What can hang from each mark
J: K L
Z: T
E: F G
G: E
X: K T Y
P: X
K: J X
Y: X
T: X
F: P

Each row was made from one small tree. Brackets hold a mark, then the marks that hang from it, in alphabetical order. Every link used is in the known rows. Write each row's tree.
Known rows
[Z [T [X [K [J L]] Y]]]: [-0.15 -1.69 -1.35  0.83 -0.10 -3.56 -1.16  0.57  0.15  0.20 -0.67  0.18
  3.25  0.88 -0.49  1.63 -1.67  4.76 -2.30 -2.25  1.35  0.33]
[K J [X Y]]: [-0.48 -0.74  1.01 -0.41 -0.68  3.67 -0.31  2.78 -0.06 -1.15 -0.61  1.50
  3.45  2.31 -1.35  1.01 -0.47  0.42 -2.15 -0.45  1.51  0.14]
[J K L]: [-1.58 -2.40 -3.22 -0.57  0.36  4.07  0.19  0.91 -1.71  2.46  0.54 -3.41
  3.25  1.26 -2.18  1.54  0.26  2.23  0.38 -0.33 -2.35 -3.13]
[F [P [X [K [J L]] T]]]: [ 0.07 -0.07  2.97 -0.75 -0.65 -0.49 -1.35 -1.11 -0.22  1.19  0.52 -0.17
  2.37  1.02 -0.68  0.96 -0.13 -1.26  1.40  2.75 -2.23 -1.40]
[F [P [X K T Y]]]: [ 1.01  0.78  3.11 -0.73 -1.09 -0.96 -1.23 -0.07 -0.75  1.15  0.89  1.40
 -0.23 -0.63  0.10  0.76 -0.47 -2.14  1.66  3.13 -0.94 -0.34]
[T X]: [-2.57 -0.88  0.30  0.16 -0.10  3.40 -0.74  2.55 -1.44 -2.38 -2.31  1.53
  3.05  1.27 -1.91  1.52 -2.69  3.69 -0.30  0.35 -0.12 -1.18]
[F [P [X T]]]: [-0.74  0.55  3.96 -0.80 -1.24  3.16 -1.22  0.72 -1.11  2.16  0.17  0.68
 -0.25  0.26 -1.67  1.12 -1.31  0.22  1.59  3.59 -1.97 -2.61]
[G [E [F [P [X K T Y]]]]]: [ 1.14 -0.04  0.66 -1.32 -1.19 -4.09 -0.39  1.98  0.65 -0.30  1.94  0.64
  2.03  1.67 -1.59  0.71 -2.18 -2.63 -2.06  4.91 -0.18 -0.91]
[F [P [X K T]]]: [ 0.53  0.65  3.54 -0.76 -1.14  0.80 -1.21 -0.71 -0.94  1.36  0.15  0.92
 -0.14  0.42 -0.68  0.95 -0.52 -0.85  1.61  3.56 -2.15 -1.53]
[E [F [P [X K Y]]] G]: [ 0.78 -0.14  0.52 -0.88 -1.42 -6.01 -1.32  1.36  1.15  1.36  1.98 -1.81
 -1.05  2.14 -2.28  0.67 -0.25 -2.27 -0.63  4.41 -1.59 -2.99]
[P [X K T Y]]: [ 2.99 -0.16  1.88 -0.21 -0.77  0.33 -2.46  0.69 -1.12 -2.02 -0.92  1.53
 -1.07 -0.09  0.50  1.65  0.57 -1.30  0.84 -0.77 -0.14  1.48]
[P [X [K [J L]] T Y]]: [ 2.60 -0.92  1.30 -0.24 -0.27 -1.32 -2.62  0.27 -0.29 -2.37 -0.58  0.53
  1.70  0.79  0.50  1.67  1.05 -1.75  0.45 -1.58 -0.14  1.68]
[F [P [X K]]]: [-0.65  0.53  1.77 -0.78 -1.19  1.53 -1.18  0.32 -0.78  0.63  0.72  0.44
  0.39  0.70 -1.60  1.12 -0.10 -0.23  1.56  4.05 -2.57 -1.81]
[G [E [F P]]]: [-1.55 -0.49  0.03 -1.67 -1.33 -1.55  0.84  3.29  0.34  1.73  2.03  0.36
  1.34  2.67 -3.86  0.57 -3.43  0.45 -2.60  5.74 -0.95 -3.34]
[E [F P] G]: [-1.00 -0.57  1.33 -1.33 -1.57 -4.41  0.13  1.84  0.63  4.48  1.73 -1.55
 -2.37  2.95 -3.83  0.24 -2.04  0.44 -1.26  4.86 -1.88 -5.34]
[F [P [X Y]]]: [-1.42  0.52  1.70 -0.77 -1.21  2.21 -1.26  2.38 -0.70  1.28  1.36  0.72
  0.03 -0.53 -1.84  1.11 -0.89 -0.37  1.64  3.66 -1.23 -1.67]
[F [P [X [K J] Y]]]: [ 0.16  0.44  1.16 -0.77 -1.07 -1.49 -1.34  0.77 -0.19 -0.37  1.43  1.38
  1.05  0.39 -0.78  0.90  0.25 -1.62  0.94  3.60 -0.99 -0.36]
[G E]: [-0.96 -1.37 -0.07 -1.37 -0.90  2.76  0.83  3.95 -1.24  0.10  0.46  1.75
  0.88  2.43 -3.67  1.30 -1.96  3.43 -2.04  2.13 -0.44 -2.80]
[Y [X K T]]: [ 1.29 -1.05  3.92 -1.11 -0.96  1.18 -0.01 -1.34 -1.79 -0.52 -2.87  1.58
 -3.17  1.60 -0.71  0.95 -0.40  2.75  0.11  0.43  0.05 -1.31]

Write each row's tree
[ 3.40 -0.54  2.43 -0.76 -0.75 -3.93 -0.14 -0.06 -1.44  1.64 -0.32  3.30
 -3.05 -0.16  1.08  0.40 -1.02 -1.11  0.08 -1.06  1.06  1.46] => [X K T Y]
[ 0.91 -1.81  3.29 -1.15 -0.44 -0.42 -0.21 -1.77 -0.98 -0.96 -2.54  0.58
 -0.51  2.40 -0.70  0.96  0.08  2.23 -0.26 -0.39  0.02 -1.13] => [Y [X [K [J L]] T]]
[-0.92 -1.62  2.90 -0.40 -0.02  4.94 -0.29  0.40 -0.02  1.00 -1.66 -0.93
  5.58  3.11 -1.26  1.15 -0.93  0.81 -1.50 -1.78 -0.23 -1.26] => [K [J L] [X T]]
[-0.29 -1.48  2.34 -0.37  0.07  2.81 -0.36  1.21  0.23  0.76 -0.79 -0.28
  5.36  1.79 -0.32  0.94 -0.88 -0.90 -1.36 -2.26  1.29  0.20] => [K [J L] [X T Y]]
[-2.00 -2.00 -2.62 -0.19  0.50  7.83  0.30  0.61 -1.22  1.32 -0.13 -4.43
  6.68  1.70 -1.60  1.66  0.73  1.12 -0.22 -0.65 -1.95 -2.62] => [J [K X] L]
[ 0.68 -1.08 -0.71  0.80 -0.53 -3.61 -1.18  0.77 -0.19 -0.43 -1.01  1.71
  1.64  0.97 -0.41  1.59 -1.75  5.11 -2.74 -1.47  1.82  0.53] => [Z [T [X [K J] Y]]]
[ 2.89 -1.51  1.54 -0.78 -0.11 -5.96 -0.40 -0.61 -0.40  1.19  0.06  2.07
  0.33  0.86  1.09  0.45 -0.43 -1.65 -0.43 -2.01  1.05  1.68] => [X [K [J L]] T Y]
[ 3.96 -0.82  2.38 -0.80 -0.65 -6.06 -0.36 -0.40 -0.83  0.36 -0.33  3.95
 -1.83  1.01  1.18  0.32 -0.53 -1.29 -1.06 -1.06  1.68  1.88] => [X [K J] T Y]
[ 0.33 -0.26  3.40 -0.32 -0.75  5.21 -0.08  1.88 -1.05  1.38 -1.28  1.31
  1.30  0.53 -0.31  0.91 -1.59 -0.21 -0.74 -1.09  1.32 -0.06] => [K [X T Y]]
[ 0.82 -0.76  0.41 -0.22 -0.34  7.02  0.32 -0.09 -2.02  0.75 -1.22 -1.05
  3.04  1.66 -0.54  1.31  0.15  1.05 -1.12  0.31 -0.58 -2.10] => [J [K [X T]]]
[ 1.71 -0.02  2.00 -0.90 -1.41 -6.58 -1.35  0.55  1.01  1.86  1.55 -1.44
 -1.39  1.93 -1.52  0.54 -0.55 -2.75 -0.59  4.05 -1.19 -2.79] => [E [F [P [X K T Y]]] G]
[-0.20 -0.15 -0.44 -1.35 -1.27 -2.03 -0.27  2.28  0.65 -0.76  1.80 -0.18
  2.57  2.64 -2.95  0.98 -1.88 -1.05 -2.15  5.63 -1.46 -2.05] => [G [E [F [P [X K]]]]]
[ 0.42 -0.73  3.88 -0.45 -0.74  4.83 -0.30  0.66 -0.50  0.01 -2.12  1.44
  2.98  3.29 -1.14  1.01 -1.04  1.29 -2.24 -0.55  0.56 -1.02] => [K J [X T]]
[-0.63 -0.28  1.30 -0.95 -1.54 -2.66 -1.30  1.98  0.88  2.15  1.40 -2.44
 -1.14  2.82 -3.67  0.94 -0.95 -0.32 -0.73  4.79 -2.35 -4.81] => [E [F [P X]] G]
[ 0.09 -0.81 -1.88 -0.21 -0.29  6.02  0.29  1.60 -1.68 -0.14 -0.05 -1.02
  3.43  0.86 -0.72  1.32  0.61  0.45 -1.05  0.42  0.15 -1.20] => [J [K [X Y]]]
[ 0.73 -0.07  1.06 -1.31 -1.23 -2.66 -0.32  1.48  0.50 -0.19  1.36  0.21
  2.08  2.46 -2.20  0.86 -2.24 -1.57 -2.15  5.21 -1.12 -1.87] => [G [E [F [P [X K T]]]]]
[ 0.55  0.02  2.41 -0.74 -0.58 -2.19 -1.41 -0.42  0.00  0.97  1.20  0.35
  2.27  0.00  0.07  0.81 -0.07 -2.55  1.48  2.36 -1.10 -0.23] => [F [P [X [K [J L]] T Y]]]
[ 2.15 -1.65  2.28 -0.83 -0.24 -3.29 -0.35 -1.61 -0.72  1.50 -1.04  1.26
  0.45  2.51 -0.08  0.69 -0.47  0.38 -0.57 -1.37 -0.79 -0.20] => [X [K [J L]] T]
